Each row comes from the steps of one walk. Every step used is in the known rows, and no mark comes twice. Write the walk behind each row, first mark first.
Known rows:
kive, daman, sovu, kesema, namom: -9.6,-24.9,18.2,-19.3,1.5,-2.8,-5.5,-28.8,-34.1,-4.8,-18.0,-6.2,-35.5,-30.3,-2.1,-28.2,13.1,-12.7,12.9,-9.0,-52.5,9.6,-42.8,16.6,-16.2,-12.9,3.4,-13.7,-2.3,8.3,-6.8,21.5,-8.0,9.5,-31.3,-1.6
kive, daman, sovu, kesema: -17.0,-16.1,19.1,6.4,20.1,-2.7,-8.4,-30.6,-0.8,26.9,-12.0,4.7,-18.8,-1.0,-1.5,-32.4,40.7,-17.5,15.4,-2.6,-40.0,8.8,-47.6,11.8,-28.5,-26.9,7.6,-10.7,-25.7,42.6,-7.9,27.8,9.9,-16.8,-18.7,-1.7
seva, kipu, daman, kive: -36.5,6.4,29.0,6.6,-6.0,-9.9,-16.3,-3.9,11.5,25.1,8.4,39.2,12.6,40.6,10.8,11.9,-3.2,11.1,5.1,-3.3,32.0,-17.0,16.5,-26.7,-18.9,-2.7,-7.1,28.7,15.1,-10.3,4.4,4.4,18.6,-4.2,-13.4,-16.0
kesema, namom, seva, kipu: 22.6,-16.2,-23.8,-15.4,-12.9,19.3,25.6,-1.2,22.3,-30.1,2.6,-9.8,27.8,-34.9,-2.5,15.2,-37.4,-35.5,-6.3,-10.1,13.3,-43.0,46.6,-17.5,4.2,15.6,9.4,-18.7,-43.3,-28.4,-17.0,-15.0,-21.7,2.1,-8.7,12.4
kesema, namom, seva: 9.0,2.2,-21.8,-7.0,-31.5,9.1,19.5,22.9,29.0,-30.4,-12.9,-19.7,13.3,-12.5,-8.4,-2.9,-37.1,-39.1,-21.1,-18.8,-25.8,-20.9,16.3,-1.9,10.5,4.4,3.9,-20.6,-44.3,-10.6,-10.2,-12.9,-13.2,5.5,-4.5,8.0
kesema, kipu: 11.8,14.2,-9.2,-36.3,3.2,21.8,-9.8,12.4,32.8,-15.1,-9.8,-10.8,-4.7,5.2,13.5,0.7,6.4,-34.7,-23.5,-12.1,22.8,-8.2,8.7,-0.9,-2.9,5.7,34.0,6.4,-3.5,21.9,-0.7,-23.1,-21.8,37.9,22.1,-3.5
daman, sovu, kesema, kipu: 16.9,-26.7,0.6,-25.1,32.7,15.7,-18.9,-17.5,9.6,2.3,-4.4,1.8,-15.5,-32.7,7.7,-2.0,50.3,-6.5,-5.0,5.6,2.7,-21.5,-15.1,0.3,-3.8,-14.7,24.5,-16.7,-10.8,38.7,14.3,-22.6,-3.1,17.8,16.4,-0.6
pude, daman, kive: -31.1,40.0,14.8,32.6,-20.0,-3.5,-18.3,19.1,38.5,40.4,4.4,-9.3,-6.6,40.7,11.7,-13.3,4.8,-26.5,-0.6,-25.5,-13.1,5.5,-36.0,-30.7,1.8,8.6,-10.8,21.4,25.3,4.3,-5.6,15.4,15.7,-19.5,7.7,-54.2
daman, kive, kesema: -20.6,26.4,5.5,31.8,11.2,-8.3,-25.2,19.5,8.1,-0.4,4.2,15.9,-1.8,-4.9,-24.0,0.3,-13.5,-15.3,-7.1,-16.6,-38.9,12.4,0.3,-15.6,-10.6,5.1,-27.5,40.9,23.4,27.2,-21.9,13.3,-3.5,-7.4,5.7,-8.7
pude, daman, sovu, kesema, kipu, seva: 21.8,1.5,5.6,-19.4,13.6,15.5,-1.4,-17.0,-10.2,21.6,11.5,-28.7,-15.2,5.9,10.9,-0.2,46.4,12.1,11.3,24.8,13.4,18.9,-33.0,5.4,41.7,7.7,33.8,-24.7,27.3,16.9,16.1,-3.1,13.5,-1.5,34.9,-14.5
kipu, seva, namom: 24.9,-8.7,-29.8,20.6,-17.3,37.7,2.9,6.2,32.9,-29.6,27.5,-8.2,5.4,7.9,-3.1,-7.1,-14.3,5.9,-14.7,-24.8,-14.8,40.1,5.5,16.4,1.6,-14.4,-2.6,3.8,-17.7,-27.1,-20.6,-10.1,-8.3,-3.2,10.3,-8.8
namom, seva, kipu, daman: -6.1,9.6,5.8,-10.9,-16.8,-7.7,36.6,7.2,25.8,7.3,-6.0,4.8,43.4,38.5,11.2,16.7,-15.3,-22.1,-0.8,10.8,35.4,-23.7,31.8,-2.9,0.1,16.5,6.5,-3.4,-48.5,-5.8,6.7,11.2,-4.8,-10.1,-4.9,13.2
sovu, kesema, namom: 23.8,-22.2,-26.4,-17.2,-9.3,1.3,10.7,7.0,-5.9,-31.5,-5.0,-5.2,-39.9,-16.8,-25.9,12.3,14.2,-23.1,-2.0,-27.6,-18.6,-4.9,4.2,18.0,-5.2,-15.9,-8.7,-12.9,-3.9,23.4,-19.5,-30.4,-10.8,46.7,-20.5,-1.5
pude, daman, kive, kesema: -23.0,50.5,9.4,13.7,6.1,-17.6,-14.5,23.5,4.4,29.3,18.0,-7.4,-9.2,28.8,-7.7,-2.6,-1.0,-26.7,16.1,-16.1,-24.9,35.5,-25.7,-15.3,14.2,28.0,-31.5,41.1,45.3,10.0,-4.3,35.0,10.7,-23.1,3.3,-50.2
daman, kipu, seva, namom: 6.7,-11.5,-8.7,40.9,-4.7,24.0,-14.1,-10.0,39.8,-4.1,15.2,-18.2,0.1,13.5,-5.3,-30.3,-20.9,50.1,-12.2,-2.3,5.9,10.8,-1.1,24.3,8.7,-26.3,-16.9,18.9,-7.7,-26.2,-20.4,-40.4,7.7,3.2,18.7,0.5
daman, sovu: -29.1,0.6,23.3,6.5,-3.1,19.6,-18.6,-20.1,47.2,14.8,1.6,-9.6,0.8,6.9,-6.9,-30.8,21.9,-19.0,-16.9,-4.7,-47.1,-16.8,-33.4,-2.2,-15.2,-21.9,-3.3,6.6,-18.2,9.7,-15.4,5.5,-3.4,-12.5,7.6,-30.2
pude, daman, sovu: -40.1,17.3,30.8,3.0,-8.5,9.7,-8.9,-14.5,48.8,30.5,3.9,-34.8,-11.9,41.9,16.6,-22.1,33.7,-31.8,9.1,-8.9,-33.8,-1.4,-53.1,-5.6,13.1,2.8,1.1,8.6,9.7,1.8,-9.9,18.8,-1.9,-36.9,14.4,-64.6
kipu, daman, kive, kesema: -39.7,51.0,29.2,21.0,-5.6,-28.3,-9.0,23.0,-21.4,19.0,-8.5,26.0,-5.6,40.1,-8.9,1.6,-6.2,2.0,2.5,-10.0,-23.2,31.9,-12.4,-16.9,-15.0,0.4,-29.5,37.4,41.3,8.7,2.1,27.4,4.5,0.5,-10.6,-7.3

Which walk is each row?
-31.7,7.3,46.4,-35.6,-5.7,-2.9,-14.7,-17.3,5.6,20.2,-23.4,-5.6,0.9,29.5,35.8,-14.3,21.9,5.0,-16.2,19.0,-0.5,8.1,-17.6,-1.9,-2.2,0.8,30.2,6.9,14.5,0.7,33.2,3.2,-3.4,15.7,12.8,-16.5
kesema, kipu, daman, sovu
26.2,-16.9,-5.8,-17.6,26.1,24.1,-22.8,-16.6,-4.9,3.1,-0.8,0.7,-4.9,-23.7,-15.4,3.2,44.4,19.5,-4.4,23.9,7.3,-4.2,-4.5,17.6,2.4,-17.1,32.8,-30.8,-8.1,25.6,8.4,-12.4,8.2,12.9,35.2,18.5
daman, sovu, kesema, kipu, seva
53.4,10.6,-26.2,25.4,19.0,14.5,-30.8,17.9,-25.4,-26.1,30.0,2.4,3.5,-36.8,2.6,15.5,-33.0,34.0,-11.1,-2.7,10.3,45.7,20.0,-6.7,-1.2,10.1,-4.9,20.2,53.1,-36.6,3.0,-1.2,-4.3,2.4,30.8,6.0
daman, kive, kesema, kipu, seva, namom
11.5,1.7,-19.9,14.3,11.8,-9.7,3.8,10.7,-12.4,-26.5,7.4,11.6,26.8,-65.0,-16.8,22.7,-54.5,-14.4,6.6,-7.5,16.3,-31.0,50.7,-33.5,4.8,24.3,-29.1,-3.3,8.1,-30.0,-17.9,14.5,-5.4,-15.1,-2.0,19.8
daman, kive, kesema, namom, seva, kipu
20.9,-28.6,-23.6,-29.9,-12.3,-15.6,49.2,4.8,-17.5,-10.7,-16.6,16.8,3.4,-3.3,-0.9,32.4,-14.1,-9.8,7.8,9.3,41.1,-27.7,34.0,9.1,5.4,8.7,8.6,-35.5,-27.4,-3.0,3.9,-17.7,-1.1,17.2,-26.2,34.7
sovu, kesema, namom, seva, kipu, daman
12.9,-26.4,-8.9,6.9,-12.8,-23.4,18.7,12.7,-43.2,-4.1,-17.6,31.5,15.3,-26.8,-5.5,36.3,-18.2,14.9,7.3,5.2,39.1,-36.7,20.6,-10.7,-5.4,6.1,-13.1,-26.6,-12.0,-16.5,19.4,-8.0,15.4,2.0,-25.5,33.8
sovu, kesema, namom, seva, kipu, daman, kive
-28.9,45.5,9.8,22.8,-16.8,-4.8,-0.7,10.5,42.4,36.5,3.9,-32.9,-19.7,68.3,-0.7,-46.0,-2.0,20.0,5.8,11.1,8.3,2.5,-28.9,18.4,44.2,-5.5,-14.2,22.6,15.1,-0.2,-11.3,-32.0,28.9,1.1,28.7,-30.7
pude, daman, kipu, seva
-34.4,20.4,5.8,25.0,-5.6,7.0,-12.9,9.9,40.6,17.3,-8.5,-2.5,-6.7,33.9,-15.5,-43.8,-5.5,36.1,-13.1,10.3,4.6,-12.2,-6.7,20.7,12.0,-27.2,-5.1,8.5,-13.3,10.4,-16.5,-46.2,21.6,15.0,31.2,-3.2
daman, kipu, seva
-2.5,46.9,7.8,-53.8,8.8,-25.9,18.1,12.3,-17.9,-12.8,-11.1,4.4,-16.2,37.3,27.3,13.0,10.2,-18.9,-9.1,17.4,20.3,43.4,10.2,3.0,12.5,16.5,14.3,34.2,38.0,17.1,13.1,10.5,-18.9,41.3,1.9,6.7
kive, kesema, kipu, daman
-23.5,34.6,23.0,-0.4,20.6,-29.4,-1.8,-2.5,-18.5,18.6,11.5,28.9,6.4,29.3,0.2,23.8,-8.4,6.7,12.3,2.9,21.1,12.3,28.6,-11.8,-8.6,4.2,-27.5,45.0,43.4,-7.1,-1.8,24.7,-0.7,-2.6,-12.5,-10.9
seva, kipu, daman, kive, kesema
9.3,33.1,-1.5,-7.1,21.1,1.2,-33.2,23.8,-7.8,-5.6,6.8,4.1,-1.6,-20.5,-4.9,7.6,-3.3,-5.8,-9.4,-4.9,2.0,7.9,13.1,-15.2,-6.4,19.5,6.2,28.7,43.1,20.5,1.6,1.0,-7.3,23.1,24.0,1.3
daman, kive, kesema, kipu
62.7,-44.9,-29.4,-0.9,15.6,39.2,-16.7,-21.3,-5.4,-26.9,26.3,-8.8,-5.1,-34.5,8.3,6.2,30.2,35.6,-1.2,-2.4,11.6,16.0,-5.1,23.6,-7.4,-18.6,24.2,-27.7,3.0,-7.7,7.0,-20.2,-11.4,-3.9,22.8,11.5
daman, sovu, kesema, kipu, seva, namom
11.3,-44.2,-0.9,-9.2,15.5,0.4,20.1,-40.2,-26.5,-0.1,-8.2,-4.2,11.6,-53.3,9.3,-7.1,-5.8,-15.1,14.0,4.7,0.2,-32.4,3.2,-1.3,-12.8,2.5,9.8,-37.5,-52.3,-10.4,-1.0,25.1,-13.2,-22.8,-27.6,33.5
kive, daman, sovu, kesema, namom, seva, kipu
29.6,-20.1,-40.7,0.9,-15.5,2.4,29.3,23.9,1.1,-23.5,-16.8,-11.3,2.5,-32.4,-35.2,14.3,-9.3,-37.3,-0.8,-18.9,-20.8,-20.5,5.4,12.3,5.6,0.1,4.8,-40.4,-49.8,21.4,-6.6,-28.8,-1.2,9.9,-12.2,24.6
sovu, kesema, namom, seva
-0.5,0.5,-2.1,40.4,-8.5,9.7,-16.2,-18.4,14.7,3.1,5.3,-19.3,-19.2,27.4,16.1,-57.6,-32.7,50.4,5.3,-2.9,-4.6,39.0,-18.6,29.4,-5.3,-21.6,-7.2,22.1,4.1,-29.7,-3.8,-6.4,8.5,-2.1,-3.9,10.4
kive, daman, kipu, seva, namom
-34.4,-7.8,26.7,-10.2,1.9,-13.2,1.6,-15.8,-8.1,31.2,-14.0,12.2,-14.7,34.0,-3.5,-7.2,46.9,8.2,5.2,13.2,-19.5,1.1,-38.8,19.0,-15.3,-25.4,-1.4,-3.6,-4.0,36.4,10.3,3.1,7.7,-0.1,-13.2,-9.6
kipu, daman, sovu, kesema
-18.1,35.9,8.9,12.4,-34.5,-26.0,11.5,31.1,-41.2,-15.7,-24.5,7.5,17.0,-1.0,-14.5,11.7,-49.0,1.8,-1.9,0.0,-23.9,11.6,11.2,-13.1,12.7,16.4,-30.8,3.5,19.9,-25.9,15.2,23.0,-1.9,-10.2,-18.4,19.6
kipu, daman, kive, kesema, namom, seva
-18.1,20.9,21.8,-12.5,-1.7,-30.5,-3.0,-0.7,-51.8,-17.4,14.7,20.4,-16.3,-4.1,3.5,20.8,-31.0,10.5,7.8,6.8,9.1,1.5,32.7,-16.8,3.9,12.8,-35.2,37.6,63.1,-35.2,0.3,8.5,-4.7,19.1,-30.5,-0.4
seva, kipu, daman, kive, kesema, namom
-12.0,-3.4,6.6,11.2,-36.0,-12.2,13.9,13.9,-11.6,-1.3,-15.7,21.6,30.1,-11.7,1.0,22.2,-48.6,5.9,0.1,6.2,30.6,-29.3,33.9,-24.1,6.1,11.6,-10.8,-9.3,-1.5,-46.8,17.7,14.3,10.5,-3.8,-18.6,14.7
kesema, namom, seva, kipu, daman, kive
-0.3,1.5,11.2,-3.0,-1.0,-22.6,-22.7,19.2,-29.2,18.6,-12.0,28.7,-22.7,16.8,13.3,23.8,24.3,16.8,-3.5,8.6,38.0,3.6,-11.7,-0.5,-15.0,-1.7,9.1,6.4,16.5,33.8,32.4,-20.5,17.9,34.0,-3.1,11.0
sovu, kesema, kipu, daman, kive
-49.3,27.4,34.6,15.5,-32.1,-12.1,-17.3,20.2,4.3,28.5,-12.7,23.3,-3.4,45.7,4.1,-11.5,-1.7,9.0,-14.9,-7.0,-7.7,12.7,-19.0,-13.2,-20.5,-4.6,-14.7,22.9,9.9,2.7,17.2,10.9,17.6,-7.0,-10.9,-17.7
kipu, daman, kive
9.7,-36.1,-14.6,-0.2,-7.1,12.0,11.6,-8.3,1.1,-13.9,-16.6,-10.8,5.8,-43.4,-24.1,-9.8,2.1,-11.1,-1.3,5.8,-30.7,-35.6,-12.0,8.7,-1.2,-10.4,-9.3,-54.9,-48.9,13.5,-8.6,-5.8,-2.2,-13.0,-7.7,18.1
daman, sovu, kesema, namom, seva
-6.7,-26.1,13.7,-9.7,17.0,-7.9,30.5,-22.1,-4.8,18.2,-7.6,20.2,33.1,9.3,5.7,11.9,29.2,4.1,11.7,24.9,26.1,-29.3,10.1,4.8,-6.2,3.3,4.0,-33.5,-56.4,20.5,13.6,5.4,10.9,-32.2,-4.8,15.8
namom, seva, kipu, daman, sovu, kesema
86.6,-31.0,-61.5,-8.2,13.9,28.9,3.9,8.0,-1.6,-35.5,21.7,-5.6,-14.3,-19.2,-4.7,23.8,17.8,15.3,-5.0,-3.9,33.4,26.9,20.3,29.3,-3.7,-2.8,21.7,-16.4,-5.6,-1.7,1.5,-30.9,-9.2,32.0,15.2,24.9
sovu, kesema, kipu, seva, namom
52.4,-39.2,-14.3,3.6,24.9,21.2,-12.3,-38.0,-30.9,-4.8,13.8,-11.2,-10.9,-31.2,16.3,-16.5,12.6,31.3,9.1,13.3,-2.2,42.9,-17.8,19.5,-12.2,-12.4,35.7,-19.8,4.4,-13.9,14.7,23.6,-7.8,-6.5,-3.8,18.0
kive, daman, sovu, kesema, kipu, seva, namom
-17.5,22.0,7.2,21.2,13.3,-26.9,11.8,20.4,-12.7,14.3,-0.8,31.3,46.2,9.1,-4.9,18.6,-29.7,-5.9,10.2,18.6,17.4,-1.5,37.8,-21.0,-3.0,21.4,-25.7,16.9,-3.5,-6.4,6.5,32.4,5.9,-35.1,-2.6,15.2
namom, seva, kipu, daman, kive, kesema
67.9,12.7,-45.0,-16.6,17.6,19.1,5.5,6.5,-3.9,-60.3,29.0,-18.1,-2.7,-17.7,5.0,13.3,-8.8,16.0,-8.9,-7.5,1.5,54.6,28.8,19.7,8.4,9.1,20.2,11.5,30.2,-24.3,-7.0,2.9,-26.9,24.5,21.4,6.9
kive, kesema, kipu, seva, namom
23.1,-34.1,-14.9,-7.8,7.9,11.4,26.4,-23.9,6.8,1.6,16.8,-25.8,5.5,-33.7,-6.2,9.5,4.5,-21.4,19.1,9.1,11.0,-46.3,2.3,-14.7,26.6,16.9,-12.9,-40.7,-14.1,-16.4,-2.1,4.0,-0.3,-36.9,-8.1,-18.4
pude, daman, sovu, kesema, namom, seva, kipu
-8.5,-21.2,4.0,1.1,15.3,7.9,-15.8,-12.8,21.2,14.8,-0.5,-1.7,-9.0,-5.3,-14.4,-17.4,51.4,-11.8,2.5,-11.8,-27.3,-14.4,-30.8,6.4,-24.3,-22.6,-6.3,-11.6,-24.0,55.8,-14.9,-3.5,2.7,-6.7,2.6,-9.7
daman, sovu, kesema
-23.6,-15.2,27.8,-21.5,-22.4,-1.2,25.0,-26.2,-5.3,-5.2,-8.6,-2.3,24.1,-5.1,19.3,3.4,-30.6,1.0,-2.6,23.7,12.3,-42.5,17.8,-9.2,6.8,5.9,10.0,-20.1,-21.8,-47.8,16.6,16.3,-4.6,-29.5,-11.4,13.2
kesema, namom, seva, kipu, daman, sovu
